Each row was made from one path, in order. Every step used is in the known rows, and no mark comes twice. Write each row's path.
Known rows:
sisil/panor/zazi/morafoz/bokez/lovil: [  0.1  24.0   7.5   1.2  40.8  20.7   8.8 -29.2 -14.5  -8.0   3.6  -1.7
  19.2  11.7  57.5  18.4  13.9  26.1  -6.8]
morafoz/zazi/panor/sisil/puge: [ 25.3  -4.3  46.1   6.3  11.2  39.8   5.6 -26.5  -5.6 -12.4 -77.0  33.6
 -45.0 -33.3 -27.1  12.3 -18.0   8.0   0.9]
bokez/lovil/sisil/puge: [ 29.2  -3.1  -7.3 -18.3 -38.7  -9.3   6.3  -8.0  33.1  -1.6  -7.5 -10.3
  68.1   8.3 -27.6 -31.5  10.8  -1.8  30.4]
bokez/lovil/sisil: [ 14.6 -22.5 -36.4 -19.1 -21.5 -24.3  -8.3  11.6  45.5  11.1  45.0 -25.7
  70.2  22.1 -39.3 -20.2 -16.9  -9.3  10.9]
sisil/panor/zazi: [-50.7 -26.7  25.5  -9.7  29.4   5.4   0.3  -4.1   5.3  -3.7 -25.1  -5.4
  11.5 -15.8 -12.8  31.9  -3.3   3.1 -23.6]
lovil/sisil/panor/zazi/morafoz/bokez: [-33.4  -7.2  21.7  18.5  -6.7 -29.2 -10.1   1.7 -18.3 -23.1  22.3  22.7
   2.3 -14.9  37.9  39.6  -7.0   8.5  -5.6]
dosum/panor/sisil/puge/morafoz/bokez/lovil: [ 66.2  70.8  -6.4   5.8   9.1  14.2  27.8  -2.8 -29.7  27.2 -49.2 -57.6
 -23.1  36.6   6.9 -43.7  53.4  13.5   9.8]
morafoz/bokez/lovil/sisil: [ 33.1  14.1 -38.6  12.6 -29.4 -29.8 -23.4  13.2  28.7  24.3  45.7 -25.1
  53.9  29.0  -7.4 -20.9 -27.6   5.8   9.4]
panor/sisil/puge/morafoz/zazi: [  6.3  20.7   8.6 -16.8 -28.1  30.4  40.0 -12.5 -17.9 -12.8 -60.3 -28.9
 -73.1  -8.3 -21.6  13.0  -9.5  -0.7 -31.1]
zazi/morafoz/bokez: [-35.3  43.1  -5.9  62.1 -42.6 -14.5 -10.7  22.3 -26.2   2.2  16.3  36.7
 -31.9 -33.0  36.4  28.8   0.1 -10.9 -33.5]
morafoz/zazi: [ -4.5  -1.6 -25.6  13.4 -17.2 -11.1  -2.3   3.8  11.7  -4.5   4.4  -0.1
 -33.2  -9.4 -31.8  19.7 -45.3 -20.7 -63.9]
panor/zazi/morafoz/bokez/lovil: [ -0.8  47.9  -6.5  -5.5  23.8   1.7   1.5  -8.0   6.4 -10.7  39.9 -10.9
  16.1  14.1  59.5  22.4  -7.1   7.5 -29.7]
puge/morafoz/bokez/lovil/sisil/panor: [  2.0 -20.8 -26.4  -8.0   2.5  18.3  -0.5  -8.5 -14.6  29.4   6.5 -27.3
  22.7  28.8   0.8 -29.4  19.7  33.8  52.2]
puge/morafoz/zazi/panor/sisil: [-15.1 -25.5  15.7 -22.8  41.8  45.8   5.0  -5.5 -13.8   8.1 -18.8   2.3
 -87.8 -17.0 -17.6  21.5 -34.1   1.3  -7.7]
dosum/panor/zazi/morafoz/bokez/lovil/sisil/puge: [ 49.2  10.7  11.2 -26.9  12.3 -58.7  12.4 -12.9   5.8 -33.8  21.6 -12.2
  41.7  27.6  14.4 -17.0  39.7  -7.8  -1.6]
dosum/panor/sisil: [ 30.8   6.4  10.7  25.9  -8.8 -15.4   3.0  22.5 -12.1   6.4 -45.8 -30.9
 -35.1 -16.0 -83.9  -3.7  25.9 -37.7 -34.4]
lovil/bokez: [-27.9  -7.0  -4.0  48.5 -61.3   8.9 -10.9  56.6  21.4  -1.1   8.2  16.8
   1.4  -6.1   5.9 -13.7  13.4 -67.0 -21.7]
dosum/panor: [ -3.5  -9.1 -22.5  28.9  -5.8 -45.4  -7.6  39.5 -10.2  10.0   1.0  -5.2
 -19.2  -2.0 -63.8 -24.0  37.5 -45.5 -38.2]
zazi/panor: [-56.4 -35.9  -3.4  13.3  30.5  13.7 -29.5  17.2   6.3  19.0  12.0  57.4
 -18.9 -34.5 -17.8   1.9 -14.7 -15.9   3.9]

Which path is each row?
[ 11.9 -25.2  27.4   4.3  38.2  35.2 -12.5  -8.3   1.8  -0.4 -30.8  23.7
 -61.6 -30.5 -38.3  26.8 -43.4  -0.2 -17.4] => morafoz/zazi/panor/sisil
[-35.0  -3.9  30.3 -16.1   0.8  48.5  21.2   1.8 -25.4   7.0 -63.2  11.1
 -58.0 -27.7   0.8  -4.7  21.9   5.8  29.1] => zazi/panor/sisil/puge/morafoz
[ 34.1  -2.0 -13.5 -27.7  29.0 -63.3  -9.8   7.8  13.8 -16.9  76.3 -28.6
  39.8  40.8   5.4  -6.0  15.0 -12.5 -12.5] => dosum/panor/zazi/morafoz/bokez/lovil/sisil
[ 27.2  47.7   8.3  -4.2  36.4  59.2  10.2 -20.2 -18.1  31.9 -39.7 -12.4
 -27.0  10.6  48.1 -27.0  13.5  39.1  46.5] => zazi/panor/sisil/puge/morafoz/bokez/lovil
[-26.1 -43.0  -4.6  -0.3  48.3  12.7 -21.3  -5.2   7.8   3.9  18.8  50.1
 -48.5 -17.6 -19.3   8.8 -41.9  -8.4 -25.3] => morafoz/zazi/panor
[ 48.0  30.2 -11.4  10.9 -48.0 -15.7  -1.1  -6.9  15.0   8.2 -11.2  -7.0
  59.4  16.6  -1.2 -29.8   0.1  13.7  24.2] => morafoz/bokez/lovil/sisil/puge
[-71.5 -39.6  32.0 -14.8  23.8  -1.6   9.8 -13.1 -14.3 -41.4  -3.9  25.0
 -10.3 -34.5  15.7  49.8  20.2 -12.7 -28.5] => sisil/panor/zazi/morafoz
[ 24.3  19.6  19.4 -24.9 -13.4 -29.9  10.7 -17.6  17.3 -30.5  17.4  -6.4
  51.2  15.6  41.3   5.9   5.1   6.4   5.9] => panor/zazi/morafoz/bokez/lovil/sisil/puge
[-20.5  36.6 -19.0  22.1 -68.5 -20.6   2.0  26.0 -17.8  16.6  -7.3  -7.4
 -20.0   5.9  24.0 -14.0   3.6  10.6  15.2] => lovil/sisil/puge/morafoz/bokez
[ 32.7  22.5   5.3   9.7 -44.9 -17.5   8.0 -15.2   8.5 -17.6   6.7  13.6
  42.9   3.6  23.5 -13.7  14.4   6.2  24.5] => zazi/morafoz/bokez/lovil/sisil/puge
[-35.5 -32.7   3.7 -32.8  38.5  34.3   8.0 -14.0 -15.0  -2.3  -6.2  39.7
 -72.2 -10.8  11.5  -5.9  -5.1   4.1   1.2] => sisil/puge/morafoz/zazi/panor
[-23.5 -55.6  19.3 -51.4  42.4  -7.2  12.8 -29.3   8.6 -42.8  28.1  -0.1
  48.1  -1.3  14.0  26.9  12.3  -0.2   9.6] => bokez/lovil/sisil/panor/zazi/morafoz
[  5.6  66.4 -30.1   6.9 -11.3  27.2  18.0  -5.4 -12.2  30.4 -17.1 -30.4
  -1.9  27.8  49.2 -30.5  17.0  26.9  11.9] => sisil/puge/morafoz/bokez/lovil
[-22.4 -60.4  -3.8  14.0 -28.5  -7.8 -13.9   4.1  -0.9   5.5 -15.8  16.2
  35.7 -21.0 -56.0  -3.8   7.6   4.3  28.1] => lovil/sisil/panor
[  7.7  13.7 -49.5 -13.8 -22.2 -18.2  -6.1  17.9  14.9  31.1  53.1 -39.7
  29.5  42.8   9.6 -23.6 -16.4  13.8  25.1] => puge/morafoz/bokez/lovil/sisil
[ 16.4 -25.8  -6.3  13.8  -1.9   5.9 -13.0 -20.9 -10.9  -2.4  10.6  14.7
  36.5   1.2  10.9  -9.0  21.2  21.8  42.9] => zazi/morafoz/bokez/lovil/sisil/panor
[-15.7 -22.8  31.5  16.5  22.9  39.3 -21.2   9.3   2.6  12.6 -35.2  28.8
 -37.1 -39.1 -35.8  20.4 -22.5  -6.1   5.1] => zazi/panor/sisil
[  9.1  12.0 -11.8 -24.7   7.1 -39.9  -7.7  -0.5  27.4 -12.0  70.4 -18.9
  49.8  25.9  34.5  14.8 -25.4   3.9  -6.7] => panor/zazi/morafoz/bokez/lovil/sisil
